What can hang from each mark:
q101: q401
q406: q843
q266: q401 q749
q401: q266 q843
q843: q401 q490 q749
q490: q843
q212: q406
q749: q101 q266 q604
q604: q749
q322: q101 q212

Every row comes from one small tree of marks. The marks that hang from a mark follow it in brackets, in the order of their numbers. Every link used is in the known rows. Which tree was each row made from?
Known rows:
q749[q101 q266[q401] q604]: [-14.1 -25.4  33.8  25.2 -19.9  -6.8   2.2  11.0 -16.8 -15.6   5.3 -16.9
 -12.2   5.2  20.3  15.0   1.0   6.1   2.7 -11.4   7.5   0.9  50.3  -8.6]
q490[q843[q401]]: [-13.0 -11.9  -7.8   9.9 -10.6  -9.6   4.4  -0.8   3.1 -13.3  -0.7   0.4
  -6.1  -0.7  33.2  10.2  15.4  -1.6   9.0  -1.8  -1.6   4.9  16.6   0.3]
q406[q843[q401 q490 q749[q604]]]: [ -5.8 -10.4   4.9  22.6   2.7 -16.8   3.8  -5.7 -13.0 -28.9  21.3  -9.1
  21.5  -8.8  30.0  29.8  20.4   5.3 -15.4  28.1  -7.5  24.3  11.3 -17.9]
q749[q266[q401[q843]]]: [-22.0 -25.9   9.9  12.7  -6.4  -6.3  -2.8  26.0 -18.7  -8.6   8.0   0.9
 -12.5   8.0  17.6   6.8   1.6  -1.0  15.7 -10.6  -5.3  -7.0  36.7   4.6]
q266[q749[q101]]: [  6.3  -7.1  13.8   9.3  -5.3  -0.9  18.0 -25.4  -6.6 -11.9   5.4  -9.7
 -10.5  24.3  21.8   3.8   6.3   5.1  13.2 -15.7   7.9  -1.6  24.6   0.8]
q490[q843[q401 q749[q101 q266 q604]]]: [-16.7 -25.4  22.9  30.1 -10.3 -13.7   1.7  -3.9  -7.7 -30.0   4.9 -12.3
  -7.8  -4.2  44.9  30.8  15.7  -1.9   0.8   5.9  -8.4  12.9  23.7  -1.7]
q212[q406[q843[q401 q490]]]: [  2.9   0.6   6.2  29.1 -13.6 -13.6  11.4   7.4  15.5 -13.4  15.8  -2.0
  52.3  -5.1  20.6  16.3  17.0  -6.9   1.7  14.4  -3.3  18.8   5.6 -21.2]
q322[q101[q401[q266]]]: [ -3.5 -13.1   0.5  17.8  -9.1 -11.0   9.9  13.5  -8.1 -57.1   8.3 -30.7
  -1.2   2.8   9.0   7.5  -5.7   2.9   7.6 -35.9   2.0 -21.0  32.7   7.7]
q266[q401[q843[q490 q749[q101 q604]]]]: [  4.5 -22.6  31.4  20.4  -5.2 -12.7  17.2  22.4 -21.8 -24.0  16.6 -10.4
  12.4   5.1  36.1  26.1  11.7  -2.8 -12.1   5.4 -10.1  16.4  36.6 -22.2]
q266[q401]: [ -8.0 -10.1   1.1   4.6  -5.7 -10.3   6.5  14.5  -7.4  -5.1   3.0  -3.6
 -11.1   9.0  16.6   0.0   6.2   4.0   9.8  -7.1   4.4   0.9  41.1   2.0]
q604[q749[q266[q401]]]: [-30.4 -25.8  17.9   8.6   0.3  -1.2  -4.3  -6.8 -10.3  -9.4  -0.1  -0.2
 -15.7  10.1  15.8   2.0  12.5   1.3  16.1  -1.8  -7.6   4.9  46.2  24.5]
q322[q101[q401] q212]: [  7.4   2.8   5.2  11.6 -11.2 -21.7   5.7   0.0  -3.3 -48.6   2.2  -2.7
  -0.2  -8.3   6.7   2.0  -4.0   8.0  -9.8 -37.5  10.5  -3.4  31.1   1.3]
q401[q266]: [-13.2 -30.9  -4.7  15.2  -3.3   7.9   8.1   9.9 -10.9  -9.5   6.5 -29.5
  -1.2   3.5  13.5   8.4  -0.2  -1.2   5.2  -9.4  -1.2  -9.3  13.1   8.2]
q401[q266[q749[q101 q604]] q843[q490]]: [ -5.9 -35.5  29.7  25.9  -7.2   8.3  18.7 -22.0 -28.8 -23.9  14.9 -41.5
  14.4  21.7  31.6  26.5   3.1  -6.0 -16.0  -9.1  -7.4  -7.0  17.0 -24.2]
q266[q401[q843[q490 q749[q604]]]]: [ -9.8 -20.5  13.7  14.3   6.3 -13.1   6.2  11.4 -23.5 -22.2  11.0  -4.5
  13.0   5.8  33.2  23.6  13.2  -2.6 -17.1  11.9 -15.6  14.8  32.3 -16.0]
q212[q406[q843[q401 q749]]]: [ -4.7   3.3  -0.1  26.2   7.9 -20.8  11.5   7.3  14.8 -14.3  18.1  -7.8
  22.6  -0.9  18.5  18.1  12.9  -8.1   8.8  18.4 -13.8  17.6   5.5  14.0]
q490[q843[q401 q749]]: [-10.6 -10.4 -10.7   9.3   3.6 -16.8   6.2  -0.2   2.6 -19.4   2.6   0.5
  -7.1  -0.2  41.2  16.2  20.1  -2.9   8.4  10.1 -11.1  12.0  14.0   9.0]
q101[q401[q266 q843[q749[q604]]]]: [-20.0 -29.8  -0.9  26.9  16.3  -7.9   4.9   4.9 -23.0 -60.1  18.1 -36.9
  -4.5   6.0  21.5  34.0  -7.4 -13.5 -11.9   2.4 -21.0 -14.6  27.3  18.5]
q322[q101[q401] q212[q406]]: [  7.4  11.2  12.5  25.1 -11.0 -24.1  10.2  -0.6  17.2 -44.7  -1.7  -5.3
  28.9  -5.3   3.8   5.0  -5.6  -4.7 -12.0 -36.6   2.6   0.7  25.8   2.8]
q401[q266 q843[q490 q749[q101 q604]]]: [  1.0 -43.6  25.5  31.2  -2.8   5.6  18.4  17.4 -23.7 -28.5  19.4 -37.0
  22.3   0.3  33.3  35.6   5.3  -7.7 -17.0   2.6 -15.7   7.3   9.8 -17.4]
q490[q843[q749[q604]]]: [-21.7 -11.1  -5.1  17.7   8.8   0.3  -0.6 -16.4  -3.7 -20.9  -7.7  -8.8
  -4.3   3.6  37.5  21.9   9.8  -2.7  -8.6   5.7 -10.0   7.5  17.9   7.0]
q212[q406[q843[q490 q749[q266[q401] q604]]]]: [-21.2  -5.4  22.9  37.5   0.5 -14.1  -1.4   7.5  -1.9 -22.8  10.7 -12.7
  42.5   2.9  30.1  24.8  11.1  -6.1 -11.4  22.5 -14.4  15.7  32.8 -16.9]
q604[q749[q101]]: [  0.1 -21.6  21.5  14.3  -6.7   9.8  15.2 -10.7   0.9  -9.8   2.1  -4.1
  -5.4   5.8  13.0   7.0  11.1   2.1  14.5 -11.1  -0.5  12.8  22.8  20.6]
q406[q843[q749[q266[q401]]]]: [-21.1  -9.2   2.6  14.3   7.0 -13.6  -2.1  22.1 -14.0 -16.9  16.5  -6.5
 -14.0   6.0  22.4   9.0   7.6   6.8  18.0  11.5  -5.4  -1.0  37.2  11.8]

Which tree is each row?
[ -2.7 -25.2  36.5  26.6 -12.0 -13.0   6.1  14.9 -19.8 -28.0  10.1 -11.7
  13.6   1.1  37.4  24.6  14.8   4.2  -8.1   8.9  -2.0  17.4  44.4 -26.6]  q843[q490 q749[q101 q266[q401] q604]]
[-28.0 -26.4   6.1  16.1   8.2   4.8   5.0 -43.9 -23.0 -16.6   4.3 -43.2
 -11.4  24.2  20.3  15.0  -0.7  -0.6 -13.2  -5.9  -5.6 -11.9  21.3   6.0]  q401[q266[q749[q604]]]
[  1.8 -25.7  27.5  39.4 -22.2  -3.2   2.4   9.1 -18.1 -61.7  12.9  -5.2
  24.0  -3.1  25.8  32.4   0.7  -5.5  -4.5  -9.2  -0.6  -3.2  35.8 -26.2]  q749[q101[q401[q843[q490]]] q266 q604]
[-16.2 -24.3   6.9  23.2   4.9  -4.2   6.3 -33.2 -28.7 -61.3  14.8 -35.8
  16.0  23.2  29.7  28.2   0.2 -11.2 -19.7  -2.3 -12.6 -20.4  32.2 -15.2]  q101[q401[q266[q749[q604]] q843[q490]]]
[  1.6 -25.8  18.7  21.6  -9.2 -18.2  10.1  16.7  -7.6 -23.1  16.4  -3.4
  -6.5  -5.3  28.5  19.3  15.9   3.0  16.5   3.8  -3.8  17.6  18.6   4.8]  q843[q401 q749[q101 q266]]
[  2.4 -30.5  32.9  31.3 -14.6 -16.2   6.2   1.7 -15.6 -33.3  15.8  -7.1
  20.2 -10.8  37.8  33.3  22.6   2.7  -9.0  14.2  -4.7  29.0  19.4 -25.3]  q843[q401 q490 q749[q101 q266 q604]]
[-16.2 -27.5  -0.1  17.4   9.3   0.0  -2.5  14.4 -15.4 -17.4   8.0   3.7
  -4.3   1.0  21.5  16.8   5.6  -2.2  13.7   0.1 -14.8   4.6   9.6  15.5]  q401[q843[q749[q266]]]
[-14.9 -16.0   4.3  31.8  -4.9  -9.0  12.8  14.1   9.5 -11.6  20.3 -36.6
  24.7  -0.6  12.3  16.7   2.7 -12.1   5.8   6.9 -10.1  -2.9   5.3   9.1]  q212[q406[q843[q401[q266]]]]
[-12.9 -12.6  14.7  35.0  -6.3  -9.5  -0.2  -4.2  -5.9 -65.2   1.4 -12.6
  -4.8   0.2  41.5  31.9   3.0  -5.6   2.1  -2.5  -4.7  -6.8  43.0   2.2]  q490[q843[q749[q101[q401] q266 q604]]]
[ -6.2 -17.0   3.2  21.8  -2.8 -16.2  -0.9  12.0 -10.3 -26.1  23.4   2.7
  21.3 -10.4  31.9  21.6  23.1   5.0   7.0  24.6  -7.6  18.0  10.1 -13.7]  q406[q843[q401 q490 q749[q266]]]
[-29.2 -32.6   8.6  17.4  11.5   6.7   6.4 -34.6 -29.9 -16.4   8.9 -40.4
 -11.6  26.1  19.5  19.3  -4.7  -6.5 -12.5  -9.8 -13.7 -16.4  15.8   9.5]  q401[q266[q749[q604]] q843]
[ -6.3 -32.9  39.4  28.3 -23.6  -3.0   5.2  22.4 -25.1 -19.8  11.3  -8.4
  14.1   2.8  29.7  22.8   6.9   0.4  -4.8  -7.4  -0.8   5.1  41.6 -32.1]  q749[q101 q266[q401[q843[q490]]] q604]
[ -6.4  -7.3  10.8  34.8  -2.5 -19.3   4.1  10.9   9.1 -24.2  18.7   0.1
  50.3  -8.6  30.4  23.7  21.5  -7.2   4.2  26.4 -14.7  23.0   5.1 -12.7]  q212[q406[q843[q401 q490 q749[q266]]]]
[  3.9 -19.8  -2.6  12.7   5.8  -1.7   9.8  14.7 -10.7 -19.1  10.7   7.8
  23.3   0.0  29.2  18.1  14.3  -2.9  -0.7   8.2 -13.4  15.9   5.6 -10.3]  q401[q843[q490 q749]]
[-22.1 -21.1   3.8  29.3  10.5 -11.0  -8.8  -2.0 -19.7 -61.4  10.2  -5.4
  -3.9   1.5  22.1  31.3  -2.0  -7.2  -1.8   3.0 -15.7  -5.1  31.7  14.2]  q101[q401[q843[q749[q266 q604]]]]
[  8.8  -9.5  20.1  29.5  -5.1  -0.4  14.2   3.6 -10.4 -26.9  18.2 -14.8
  23.4  -5.1  28.9  28.4  11.5   6.7  -9.8  13.1   0.0  18.0  15.9 -23.1]  q406[q843[q490 q749[q101 q604]]]
[ -9.6 -27.8  27.0  31.4 -18.5   6.2   0.4  -2.1 -12.0 -17.6   2.0 -12.8
  -2.5  -1.4  16.6  19.5   1.7   4.7   1.9 -13.3   7.7   5.9  25.8  -6.3]  q749[q101 q266 q604]
[-14.4 -10.0  17.9  18.0   1.9 -19.5   4.9 -45.5 -23.5 -58.3   6.1 -45.6
  -9.6  14.2  13.2  12.9 -10.5   3.6 -32.3 -35.1   0.5 -20.4  36.3   3.0]  q322[q101[q401[q266[q749[q604]]]] q212]
[ -4.8 -16.4  15.7  23.4  -6.3 -15.2  11.1  -5.2  -3.1 -25.5   5.5 -14.4
  -7.8  -1.7  43.5  29.5  16.4  -2.5  -4.3   7.3  -6.5  15.7  20.9  -1.2]  q490[q843[q401 q749[q101 q604]]]
[-10.6 -30.3  28.5  21.1  -9.7  11.5   4.7  -9.2  -2.4 -13.0   1.3  -2.3
  -5.9   2.2  14.7   9.7  10.4   1.8  20.3 -11.4  -1.4  10.0  25.2  19.6]  q604[q749[q101 q266]]
[-29.7 -22.7  17.1  18.5  -8.0  -7.1  -8.8  -0.6 -19.1 -14.5  -0.2 -10.6
 -12.8   5.5  17.5  11.5   2.8   4.6  -2.1  -4.5   1.6   1.6  46.1  -2.3]  q749[q266[q401] q604]
[ -5.3 -17.4  22.0  36.2 -18.5  -5.8  -0.5  -2.1 -11.2 -56.6   5.9 -12.6
  -1.7  -0.9  17.3  24.5  -4.1   0.0   3.2 -14.0   7.5  -7.0  45.1  -3.3]  q749[q101[q401] q266 q604]
[-23.6 -16.4   1.6  20.5   8.1  -6.9   4.1 -44.5 -21.3 -56.0   8.9 -43.6
 -11.3  24.6  21.2  19.8  -5.5  -5.6 -11.8  -6.7  -4.3 -24.4  40.3   8.9]  q101[q401[q266[q749[q604]]]]
[-18.8  -9.0  11.9  18.4   2.6 -13.9   6.8 -40.3 -21.4 -63.2   5.7 -43.2
 -10.5  24.2  15.8  14.4  -7.5   4.3 -11.1 -32.4  -1.6 -24.9  40.2   6.6]  q322[q101[q401[q266[q749[q604]]]]]
[ -6.8 -29.1   4.0  19.5   1.7   0.4  -0.3  16.4 -15.0 -22.7   9.7   9.6
  23.5  -2.9  30.9  20.5  14.5  -2.7   4.3   7.8 -15.0  12.9   7.1 -10.5]  q401[q843[q490 q749[q266]]]
[-25.4 -21.7  -4.3   7.8   0.9  -8.7   9.4 -31.3 -10.5 -17.9   6.3 -33.8
 -15.4  23.0  41.1  11.3  11.6  -6.8   4.2  -2.3  -9.2 -15.1  19.3   6.1]  q490[q843[q401[q266[q749]]]]
[ -3.2 -26.4  16.4  33.8 -13.4  -2.2  12.9   4.9 -13.6 -56.0  13.1 -44.7
  -2.6   3.5  17.1  26.0  -9.2  -5.7  -6.0 -13.8   3.5 -17.3  40.2   0.1]  q749[q101[q401[q266]] q604]
[-14.5 -21.9   2.5  18.0  13.7  -0.9   2.5  -3.7 -16.6 -19.0   6.4  -8.5
  -4.2   2.9  19.5  24.7   3.7  -3.1  -9.0   2.9 -15.5  11.6  10.2  12.2]  q401[q843[q749[q604]]]
[ -9.0 -19.7  10.1  12.1  -2.5 -14.2  -0.3  20.2 -14.7 -21.2   7.4   3.9
  14.4   2.3  35.1  11.6  19.6   3.7   3.8  12.4  -6.1  13.3  38.4 -16.1]  q843[q490 q749[q266[q401]]]
[ 14.8  -5.5  11.8  14.8 -14.6 -19.4   8.2  12.1 -10.2 -53.3   8.7   4.7
  26.4 -10.4  15.0  10.5   0.7   2.3 -17.6 -33.1   1.9   0.0  22.2 -22.7]  q322[q101[q401[q843[q490]]] q212]
[  4.9 -11.2  16.8  19.4  -6.1  -2.6  14.2 -10.9   3.0 -48.2   6.6  -4.3
  -4.8   6.7  13.4  12.4   5.8  -4.2  16.0 -11.1  -0.2   0.8  41.9  23.1]  q604[q749[q101[q401]]]
